Each row was made from one small tree. Brackets hold a mark, then the marks that hang from it, in alphabetical order. Every link used is in the known rows. Write each row's tree.
Known rows
{Y {F G X}}: [-33  11  23  -7   8   8  -4   1  12  22   8  31  -2   2   0  -9  -8 -12
  -6]
{D {F {G {L B}} X Y}}: [-23   2  -1 -15  19  27   8  27  21   8  -6  -2 -20  15  -1   0  -7  50
  -6]
{N {F {G L} X Y}}: [-18 -12  28   3  14   8  17  37  19  36  -4  26  22  13  14 -14 -10   8
  -8]
{N {F {G L {W B}} Y}}: [  9 -26  32  -5  24  -3   9  27   0  -4   5  34  14  -1  14   1 -17  30
 -10]
{X {F B} W}: [ 31  70  11  47   8   7  -5  39  52  19 -15  33 -42  -3  11   1  -6 -13
   8]
{W B}: [  5  -5  -7  43  18   1 -14  -2  -8 -27   1  24 -12  26   2   1  14 -16
  -9]
{F G}: [ 30  14  12  -1   9  13  -2  10  34 -17   3  24 -13  -5  11   8  -1  33
  -1]
{X {F G} L}: [ 31  49 -20  35  12  11   4  32  26  -1 -21  28 -30  27  14  13 -25  50
   8]
{F {B L} Y}: [ -3 -12  36  33  33   4   1  24  36 -35 -26   6  -8  -7   3 -15  -3  14
   0]
{D {F B G}}: [ 41  46  -1  -1   9   8   0  36  31 -33 -20  21 -43 -22  -2  16 -12  39
  -4]
{G {W B}}: [  2 -14  -7  12  25  -2 -12  -5 -25 -24   9  15 -10  10   4  12  -3  13
 -12]
{F B}: [ 11  35  14  33  13   4  -4  11  33 -30 -14  14 -25 -14   1   7  -2 -15
   4]
{D {F B G {X L W} Y}}: [ 15  31  35  22  16  -3  14  56  31 -10 -44   6 -54   7  14   2 -15  63
  10]
{N {F B {G L W} X Y}}: [ -6  -1  46  -3  16  -5  17  36  17  21 -17  20   9  -8  14  -9 -28   6
  -4]
{X {F G Y} {L B} W}: [ 22  47  37  52  15  13   9  36  50   7 -35  12 -54  44  21  11  -7  55
  27]
{D {F B}}: [ 13  42 -16  16  16  10  -1  34  18 -30 -15  15 -38 -17  -8  16  -6  17
  -7]
{N F}: [ -3  14  -2  29  13   8   7  31   8  14  -3  33  13   5   3   5   5 -20
 -10]
{F B G {X L} Y}: [  5  16  59  36  15  -9  17  24  37 -17 -47  -2 -32  18  19  -5 -20  45
  17]
{N {F B X Y}}: [-21  14  37  47  15  -6  18  37  17  25 -29  17   7  11   5  -8  -4 -24
  -4]
{N {F {B L} G {X W}}}: [ 16  18  40  29   0  -4   6  58  30  36 -43  36   2   9  19 -32  -3 -46
  -3]
{L B}: [-21  22   0  31  12  27  -4 -10  22 -11  -6  -3 -19  26  -6  14  20 -19
   5]

Write each row's tree
[-35 -23  35 -27  23  19   8  -2  19  16   4 -12  -1  17  12  -5 -16  45
   1] | {F {G {L B} W} X Y}
[ 40  45  44  16  15   8   2  42  71  10  -8  34 -39 -14  20  -7 -22  33
  13] | {X {F B {G L} Y} W}
[ 53  41  10  40   5   3 -11  31  32  19  -8  48 -37  23  19  -5   0   7
   1] | {X {F G} {W B}}
[ 42  25  31  62  20  -8   2  43  26  -5 -30  35 -49  43  27   1 -12  58
  15] | {X {F G Y} L {W B}}
[-17  39  -6  63  26  19  10  17  23  -3 -28  -2 -34  52   2  19  -9  39
  15] | {X {F Y} {L B}}
[ 35  13  26  26  19   6  -6  33  39  14   3  42 -30  18  21 -11  -8  33
   3] | {X {F {G L} Y} {W B}}
[-36  12  22   5  10   3   0   7   3  11  -5  27 -11  13   5  -5 -15   0
   2] | {Y {F G {X L}}}
[ 33  27  24   2  20   5   8  37  36 -37 -21  14 -41 -22   0  16 -14  70
  -1] | {D {F B G Y}}
[ 19  33  30  13  16  24   2  30  63  25   1  25 -32  12  17  -3  -7  38
  11] | {X {F {G {L B}} Y} W}
[-17  23   5  23  23   7  10  37  16  -3 -24  -1 -29   1  -6   4  -7  30
  -7] | {D {F B X Y}}
[-17  34  57  19   4  -9  -1  20  24   4 -24  30 -36  -1  12 -10 -17 -20
  14] | {Y {F B G {X L W}}}
[  2 -23  48  33  14  -6  10  50  12  38 -29  34  14  34  21 -30   6  -7
  -8] | {N {F G {X {W {B L}}} Y}}
[  2  -3  47  28  13  -5  16  49  27  23 -43  24  15  11  12 -26 -10 -12
  -6] | {N {F {B L} G X Y}}
[ 41   5  28  40  22   2  -7  42  35  15 -19  41 -23  29  20 -23  -1  29
  -1] | {X {F G Y} {W {B L}}}
[ 23  39 -23  -1  11  25  -4  21  39  16  13  35 -11   1   8   2 -21  24
  -5] | {X {F {G L}}}
[-23  -9  54  41  25   0   3  40  39  14 -39   1 -12  13  15 -37   4 -12
   4] | {F {B L} {X W} Y}
[ 39  33 -16  12  14   6  -7  14  10  10   0  34 -18  12   8  11 -22  34
  -9] | {X {F {G {W B}}}}
[-30  12  38  56  24  -6  15  23  21 -12 -41 -11 -26  24  10  -4 -12  18
  13] | {F B {X L} Y}
[-34   4  24 -24  13   3  -4  -2  -3  22  12  26   0  -6   1  -2 -19   3
  -9] | {Y {F {G W} X}}
[-14   7   5  -3  24  11  14  31  -2  -3 -27 -11 -33  27   4  17 -17  83
   0] | {D {F {G W} {X {L B}} Y}}
[ -7  -2  35  21  12   1  20  37  19  36 -16  24  16  19  13  -7  -4  14
  -7] | {N {F G X Y}}
[  4   7  60  15  21 -14  17  21  18 -16 -41  -7 -30   9  21   3 -33  63
  14] | {F B {G W} {X L} Y}
[ 37  17 -21  10  18   9 -10  22   8  10  -7  34  -9  17   8  -4 -21  26
 -13] | {X {F {G {W {B L}}}}}
[-31 -13  33  38  28   3   5  27  27   3 -36  -4   1  16   5 -31  -3  -8
  -3] | {F {B L} X Y}
[-29  10  22  12  20   4 -13  10  15 -18  -6  32  -7 -19 -10 -14  -8 -41
  -6] | {Y {F {B L}}}
[ -1   9  12   0   7   1  12  32  -2  40 -11  27  16  11  13  -2 -13  -3
 -12] | {N {F {G W} X}}
[-13  38  30  55   7  -5   2  34  26   4 -42   4 -40  22  19 -11  -3 -25
  17] | {F B {X L W}}
[ 30  42 -20  18  17   8   4  29  12  -1 -16  23 -29  20  15  20 -35  65
   6] | {X {F {G W}} L}
[ 30  -8  57  12  24   0   4  27  52 -39 -31  14 -14 -13  11 -15 -11  40
   4] | {F {B L} G Y}
